What can hang from each mark
liva: sisolip
fezud: nokev sisolip
koleg: nokev sisolip
nokev: koleg ruges veta
sisolip: fezud koleg kovek liva
veta: nokev
kovek: sisolip

Each row was made from one small tree. Brackets hold a mark, then the marks that hang from it, in alphabetical order. Every link used is in the known rows. Write each row's tree.
Known rows
[fezud [nokev ruges] [sisolip kovek liva]]: [ -0.5 -26.6 -15.7 -18.1 -44.2   8.4  25.4  -7.2   8.5  11.2 -27.4   4.2
  24.3 -14.8  17.0  38.7 -16.4 -14.6   4.0 -11.3 -17.3  -3.5  -8.5  35.2]
[fezud [sisolip koleg kovek liva]]: [-16.8   7.6  -4.8  -8.0 -42.2   3.9  -4.8   1.2 -12.6  29.8 -23.5   1.8
  11.2  -2.7  26.9  26.7 -23.8 -28.2  11.7 -13.2 -19.8  18.9  -3.1  24.8]
[koleg nokev]: [ -6.9  -6.4  15.7  -8.2   8.7   2.3   3.7  -4.2  -3.3 -16.1  14.2  14.2
 -14.0   8.2   4.8   5.5  -9.0   5.1  14.0   4.1 -21.0  -1.3  10.8  12.6]
[liva [sisolip fezud kovek]]: [-12.1  -0.1  15.6 -23.2 -37.1   9.7  -7.7   1.0 -12.9  16.8 -17.3  -3.4
  17.5 -10.5   6.7  -3.8 -23.5   2.0  20.1   5.3 -14.7   4.9   6.7 -27.3]
[sisolip [fezud nokev] koleg liva]: [-21.4 -12.1   3.5  -8.0 -29.2  18.4   2.5 -43.6 -27.5  27.3  -9.6 -12.2
  -1.6  46.0  13.6   7.8 -30.2  -5.5  41.0  -8.8 -38.1  23.1 -29.8  27.7]
[kovek [sisolip fezud koleg liva]]: [-34.4  11.0   9.8   5.3 -29.9   9.8   7.7 -45.7 -39.2   3.4  -6.4   7.6
  -4.9  17.5  11.4  -1.9 -10.3  15.0  33.8 -22.2 -46.4  31.9 -33.6  20.4]
[veta [nokev koleg ruges]]: [ 11.1 -27.1  23.9 -11.7 -45.3   2.0  20.1 -18.1  -6.5  -5.2   1.4  -1.3
   8.5 -27.6   1.2 -29.3  29.1  17.9 -29.8  20.0  -8.1 -10.6  -5.8   8.8]
[fezud [nokev veta]]: [  5.6 -26.1  12.8  -2.1  10.6   6.5  -9.3 -20.5   8.7  17.7   7.1  -7.4
  -3.3   2.9  16.2 -10.4   1.9 -19.1  25.4 -15.0   4.0 -14.5 -24.5  27.1]
[koleg [sisolip liva]]: [-20.9  19.8  17.7   6.2   6.9  10.2   7.6 -21.5 -19.5   7.1 -13.6  10.8
  13.5  -5.7  12.5  13.0  16.1  -1.2  -3.3  -6.9 -29.7  -6.5 -13.2  16.7]
[fezud [sisolip [koleg [nokev ruges]]]]: [-13.2 -15.3  -0.2 -21.8 -30.0   9.4  29.5 -27.1  -8.4  -7.5  10.9  16.1
 -30.8  -6.8  19.4   7.6 -14.7   0.8   5.3   5.7 -34.1   1.3   4.0  46.0]
[kovek [sisolip liva]]: [-21.2  13.5   5.7  10.1  -7.3   4.0   4.7 -18.5 -17.5 -12.6 -16.3  14.2
  16.6  -7.8   4.8   8.2  10.5  12.4  15.8 -20.5 -25.8  11.2 -22.6  16.8]
[liva [sisolip koleg kovek]]: [ -7.5  16.9   7.9 -32.9 -40.1   4.8 -26.1  -4.4  -5.8  32.8 -17.8  -4.9
  20.5 -13.2  22.4   8.1 -29.7 -11.5  19.8   7.6  -2.2   2.2   6.1  -8.5]
[nokev [koleg [sisolip liva]] ruges veta]: [ -3.5  -1.2  47.5   8.0 -10.3  10.5  21.1 -60.0 -13.7   3.6 -11.2  34.0
  25.1 -33.4  34.9 -22.9  34.0  10.8  -9.5 -12.1 -20.2 -21.9 -27.9  41.2]
[kovek [sisolip [fezud [nokev ruges]] koleg]]: [-15.0 -24.6  -5.3 -19.2 -44.0  10.6  30.7 -72.1 -16.5   0.1   5.2  -4.0
 -24.4   5.3   8.5  -9.8 -17.1  20.0  29.0  -3.9 -42.6   7.3 -33.6  37.6]
[sisolip [fezud [nokev koleg]] kovek liva]: [ -4.1 -21.5  19.6  -3.6 -36.5   1.4   9.2 -26.2 -14.0  16.7 -36.1  -5.1
  22.0  20.1  23.9   1.9 -30.5   0.0  24.9  -1.9 -22.4   9.5 -17.6  13.4]
[nokev [koleg sisolip] ruges veta]: [  6.3 -10.4  44.4   0.4  -2.8   1.4  25.1 -57.3  -6.9   3.5   1.3  20.2
  -1.6 -42.4  32.0 -35.9  32.0   7.6 -17.4   1.1  -9.8 -32.0 -19.8  35.4]
[veta [nokev [koleg sisolip] ruges]]: [  2.6 -14.3  36.2  -9.7 -33.4   4.2  30.6 -36.3 -16.0  -1.3   3.2   0.2
   4.3 -41.9  11.9 -28.5  41.4  20.1 -41.4  23.7 -29.4 -26.0 -12.5  16.4]
[liva sisolip]: [-11.2   7.9  13.2 -14.4 -11.5   9.7 -12.4  -2.5  -8.4   5.5 -17.8   1.8
  14.9 -13.1   9.8  -3.6   3.0   7.2   9.4   8.4  -0.9  -6.9  -1.3 -13.2]
[fezud [nokev koleg ruges] [sisolip kovek]]: [ 13.0 -39.9  -0.8 -17.1 -48.7  -8.0  36.0 -19.3  11.7   4.9 -35.0  -5.0
  -2.9 -34.3  28.6   3.3 -16.3  -5.5 -14.5  15.5  -3.6 -15.9  -6.3  37.5]
[veta [nokev [koleg [sisolip kovek]]]]: [ -0.2  -2.6  41.9 -11.3 -31.0  -9.4   9.5 -10.7 -15.9  18.7  -6.1 -11.2
  10.3 -37.9  18.2 -19.1  18.6  -7.2 -32.2  23.7 -23.1 -20.0  -1.1   2.5]
[kovek sisolip]: [-12.8   5.0   2.2   5.7  -1.7  -3.8   7.8 -13.1  -8.0 -13.5  -2.0   5.3
 -10.9 -17.3   2.8  -2.8   9.8  13.9   7.1  -7.5 -15.6   1.3 -15.5   7.1]

Which tree is each row?
[  0.6  -5.8  30.6 -23.3  -8.3  -2.5 -21.8 -15.6   5.4  23.2  29.0  14.8
  -6.9   4.3  26.4  -0.2 -31.3 -24.9  39.6 -11.1 -16.9   1.3   5.3  25.1]  [sisolip [koleg [nokev veta]] kovek]
[ -2.6  -9.4  24.9  -7.4 -24.4  10.6  35.3 -62.4 -15.1  -0.4 -32.0  12.3
  17.9 -12.8  30.9  -2.0  13.7  15.7  -8.8   8.6 -28.6 -22.9 -29.5  47.9]  [fezud [nokev [koleg [sisolip liva]] ruges]]
[-17.2   5.8  12.9 -30.8 -47.9  12.2 -16.5 -17.0 -20.9  35.4 -12.0  -5.7
   8.6   1.6  14.6  -3.7 -36.5  -4.6  29.2   5.7 -19.0  12.6   1.0 -15.7]  [liva [sisolip fezud koleg kovek]]
[ -8.1  -0.8  25.0 -20.4  -1.6   8.5  34.4 -36.0  -5.6 -18.8  18.7  27.9
 -11.2 -19.5   9.6   3.4  10.2  16.7  -5.4  10.1 -43.1 -23.4   6.2  27.1]  [koleg [nokev ruges] sisolip]
[-19.8  -4.1  14.4 -11.6 -22.3  11.0  15.6 -32.1 -19.1  27.2 -16.1  -5.3
  15.3  11.2  16.9  20.9 -18.7  -9.7  21.5  -9.5 -46.3  -0.1 -17.4  17.1]  [koleg [sisolip [fezud nokev] kovek liva]]
[-24.1  13.3  20.4  -3.0 -19.8   9.0  12.1 -18.1 -22.6  17.6 -10.0  10.8
  22.6   0.0  10.1  14.5  -7.9  -4.1   6.9 -14.9 -45.2   3.9  -3.5   0.8]  [koleg [sisolip fezud kovek liva]]
[ -5.1  15.5   0.5 -15.9 -33.7   1.3 -21.0  -4.5  -6.8  29.2 -11.5   6.6
  30.1  10.8  14.9  26.2 -31.5 -15.0  20.2 -13.8 -13.7  18.3   1.0   7.7]  [sisolip koleg kovek liva]
[-12.9  22.5  16.5  -8.1 -11.5   3.5   0.6  -7.1  -9.9  18.1 -14.3  11.4
  32.3 -15.3  15.1  23.6  -2.8 -12.8  -0.2 -12.3 -27.7  -5.9  -1.2   6.2]  [koleg [sisolip kovek liva]]
[ -8.4 -24.5  41.5  -8.6 -42.4  10.6  44.4 -48.9 -31.0  -3.6  11.0  -3.7
  -5.1 -28.5   2.9 -42.2  34.7  25.8 -32.8  20.9 -45.0 -16.7 -16.2  11.8]  [veta [nokev [koleg [sisolip fezud]] ruges]]
[-15.3   7.8   5.3 -11.1 -41.7   6.5  -9.0 -16.2 -20.4  32.4  -4.9   4.6
  18.5  25.3  10.4  16.2 -37.4  -8.2  28.7 -16.4 -30.7  29.8  -5.5   2.8]  [sisolip fezud koleg kovek liva]
[  6.1 -22.2  27.1 -13.7   3.7   9.0   8.7 -26.6  11.5 -12.5  32.1  29.9
   0.1 -11.4   9.7  -8.0   5.7   6.4  18.2 -14.4 -17.9 -17.9   1.7  28.7]  [koleg [nokev ruges veta]]
[ -5.7 -19.6   9.4  -1.8 -36.9  -4.8  14.8  -9.1  -3.6  16.6 -50.5  -5.6
  11.9 -10.9  40.4  13.6 -16.1 -15.8   4.9   2.5 -11.1   1.3 -20.3  38.2]  [fezud [nokev koleg] [sisolip kovek liva]]
[ -9.5 -11.2  45.9  -7.8 -41.2   0.2  18.9 -20.0 -26.5  17.5   0.7 -14.0
  -1.3 -24.1  12.8 -32.5  11.0   3.2 -20.6  20.7 -39.6 -10.0  -6.6  -5.0]  [veta [nokev [koleg [sisolip fezud kovek]]]]
[ -7.6   8.1  24.8 -28.3 -19.8   7.4  19.2 -24.6  -1.8  -9.6   1.0  37.1
  28.6 -20.0  15.0  33.8  -6.3   6.4   4.1  -7.5 -49.6 -14.7  13.2  24.2]  [koleg [nokev ruges] [sisolip kovek liva]]
[ -4.7 -32.2   4.8   0.2 -39.7   9.7  40.0 -35.8  -8.5  -3.2 -44.4   4.8
   5.4 -12.8  32.3   3.1   3.3   3.5  -7.3   6.4 -16.5  -4.6 -29.9  52.6]  [fezud [nokev koleg ruges] [sisolip liva]]
[  1.9 -16.5  24.8 -21.8 -10.2   8.9   1.4 -42.8   0.6   1.0  37.8  25.0
  -8.9   0.1  20.1 -11.4  -9.9   0.8  27.8 -12.2 -23.2  -5.6  -3.4  41.9]  [sisolip [koleg [nokev ruges veta]]]
[-13.2   5.2  16.5  -9.8 -15.6   1.8  16.9 -17.2 -13.3  15.5   3.7  -1.0
  -3.0 -13.4   4.3   1.0 -12.4  -5.9  -2.9  -0.3 -32.4  -6.7   3.4  -4.9]  [koleg [sisolip fezud kovek]]
[-13.4  11.6  24.4 -43.6 -31.8   5.8 -23.1 -10.2  -8.5  15.8  -4.5   8.5
   6.1  -2.3  27.2  11.8 -39.0  -6.4  34.9  13.6 -24.5   3.0  16.2   1.0]  [liva [sisolip [koleg nokev] kovek]]
[ -7.9  19.7  32.4   0.4 -18.2  -5.5   6.2 -20.6 -14.3  12.7 -31.8  14.9
  28.9 -21.1  33.0   3.3  -0.4  -2.1 -10.9   1.7 -21.6  -8.4  -5.5  14.0]  [nokev [koleg [sisolip kovek liva]]]
[ 17.2 -22.3  30.1   2.8 -10.6  -2.0  11.8 -35.1   8.0  -3.0   2.3  18.2
   9.5 -29.2  24.4 -35.0  17.7  10.3  -5.3  -5.7   9.9 -18.0 -15.1  27.6]  [nokev koleg ruges veta]
[  4.5 -27.0   3.1  -5.4 -34.2 -10.4  21.9  -6.7   6.2  14.7 -38.9 -17.5
 -12.1 -20.5  36.0   0.7 -21.3 -19.4  -3.0  16.1   1.9  -8.3 -10.1  30.7]  [fezud [nokev koleg] [sisolip kovek]]
[  0.3  -8.2   8.6 -27.3 -23.6   7.1  11.8 -33.3  -3.2  -7.6  22.8  20.0
 -13.4   4.4  11.9   4.1 -19.7  11.6  14.0   5.1 -27.7   1.2   7.4  29.8]  [sisolip [koleg [nokev ruges]]]
[-26.2  -3.8  29.3 -10.8 -14.0  21.8  41.4 -50.7 -26.7 -16.3  13.0  35.5
   4.2   2.8   5.9   8.1   5.8  25.2  11.1  -8.1 -69.5  -4.3  -4.2  27.5]  [koleg [nokev ruges] [sisolip fezud liva]]
[  0.1  -2.4  20.2 -34.1 -15.3  -0.9  25.7 -22.4   5.2  -9.1  15.9  26.8
   6.3 -30.0  11.9  17.3  -9.9   4.9  -7.1   5.7 -39.5 -23.8  18.3  18.5]  [koleg [nokev ruges] [sisolip kovek]]
[-25.2  23.5   5.5   3.1 -22.3   6.3  -5.0 -36.9 -25.9   3.0 -12.4  10.5
   6.1   6.5  16.9   8.2  -4.2   7.1  23.6 -19.7 -27.8  21.2 -28.8  26.1]  [kovek [sisolip koleg liva]]
[-18.0   0.6  28.7 -16.2  -8.4   1.7  21.3 -20.3 -15.2  -0.9  16.1  10.8
 -12.9  -2.9  10.3   6.7 -19.2  -1.5  15.5   2.4 -55.4  -5.6  13.0   5.7]  [koleg nokev [sisolip fezud kovek]]
[ -4.0 -10.6  41.7 -14.6  12.3  12.0  23.4 -47.0  -0.4  -7.7  31.2  32.5
 -10.8 -27.1  19.5 -10.1  18.1   4.1   6.3  -8.9 -34.8 -30.0  -4.6  39.8]  [koleg [nokev ruges veta] sisolip]
[ -8.5  -0.9 -10.1 -10.2 -37.2  -4.0   2.6   5.5  -2.3  28.0  -8.7  -7.4
 -12.1 -12.0  21.9  12.1 -26.4 -28.1   1.5  -1.8  -6.0   9.4   5.4  17.2]  [fezud [sisolip koleg kovek]]
[ 11.8   0.7  23.5 -17.3 -31.9 -10.5  27.3 -33.8   1.1   0.2 -14.7  15.6
  11.8 -45.0  22.9  -8.4   2.9  11.3 -30.3  17.3 -15.0 -26.2   5.3  13.7]  [nokev [koleg [sisolip kovek]] ruges]
[-19.2 -12.5  13.2  -5.2  -2.4  11.8  28.2 -43.8 -19.4  11.5  -0.6 -14.4
 -22.0  10.0   8.8  -7.4  -4.5  -2.2  11.0   6.0 -39.5 -13.4 -22.4  19.8]  [koleg [sisolip [fezud nokev]]]
[ -7.4   4.0  44.0  -8.7 -37.3   0.6   5.4 -14.6 -21.0  23.4 -18.5  -1.7
  31.7 -24.8  23.8  -5.2  21.0  -4.6 -22.0  10.7 -34.4  -7.7  -8.3   7.2]  [veta [nokev [koleg [sisolip kovek liva]]]]
[ -9.3 -19.5   8.4 -30.7 -38.0  11.9  -4.2 -13.4  -7.4  24.1 -23.3 -16.0
  14.8   1.8  11.5   1.5 -30.0  -1.5  32.5   7.9 -17.0  -2.9  -6.0 -10.6]  [liva [sisolip [fezud nokev] kovek]]
[-18.1   9.7  37.2   2.5 -27.7   0.7  19.4 -35.0 -26.3  12.7 -26.9  12.1
  18.3  -7.4  28.4  -5.8  -6.3   4.7   0.9   0.0 -38.9   2.8 -10.6   8.6]  [nokev [koleg [sisolip fezud kovek liva]]]
[ -1.7 -25.2 -13.8 -12.1 -24.4  -4.5  15.7   8.7  10.0  19.2 -19.4 -16.3
 -10.1 -12.3  17.5  20.2 -24.0 -29.8   6.9   3.3  -5.9  -6.0  -5.1  20.8]  [fezud nokev [sisolip kovek]]
[-20.8   7.2  14.5 -19.2 -28.3  10.9  14.4 -50.3 -20.7 -20.4   8.0  36.7
   3.6  -1.9  18.0  15.1 -10.5  25.8  31.6 -14.9 -51.8  11.9 -15.6  46.7]  [kovek [sisolip [koleg [nokev ruges]] liva]]
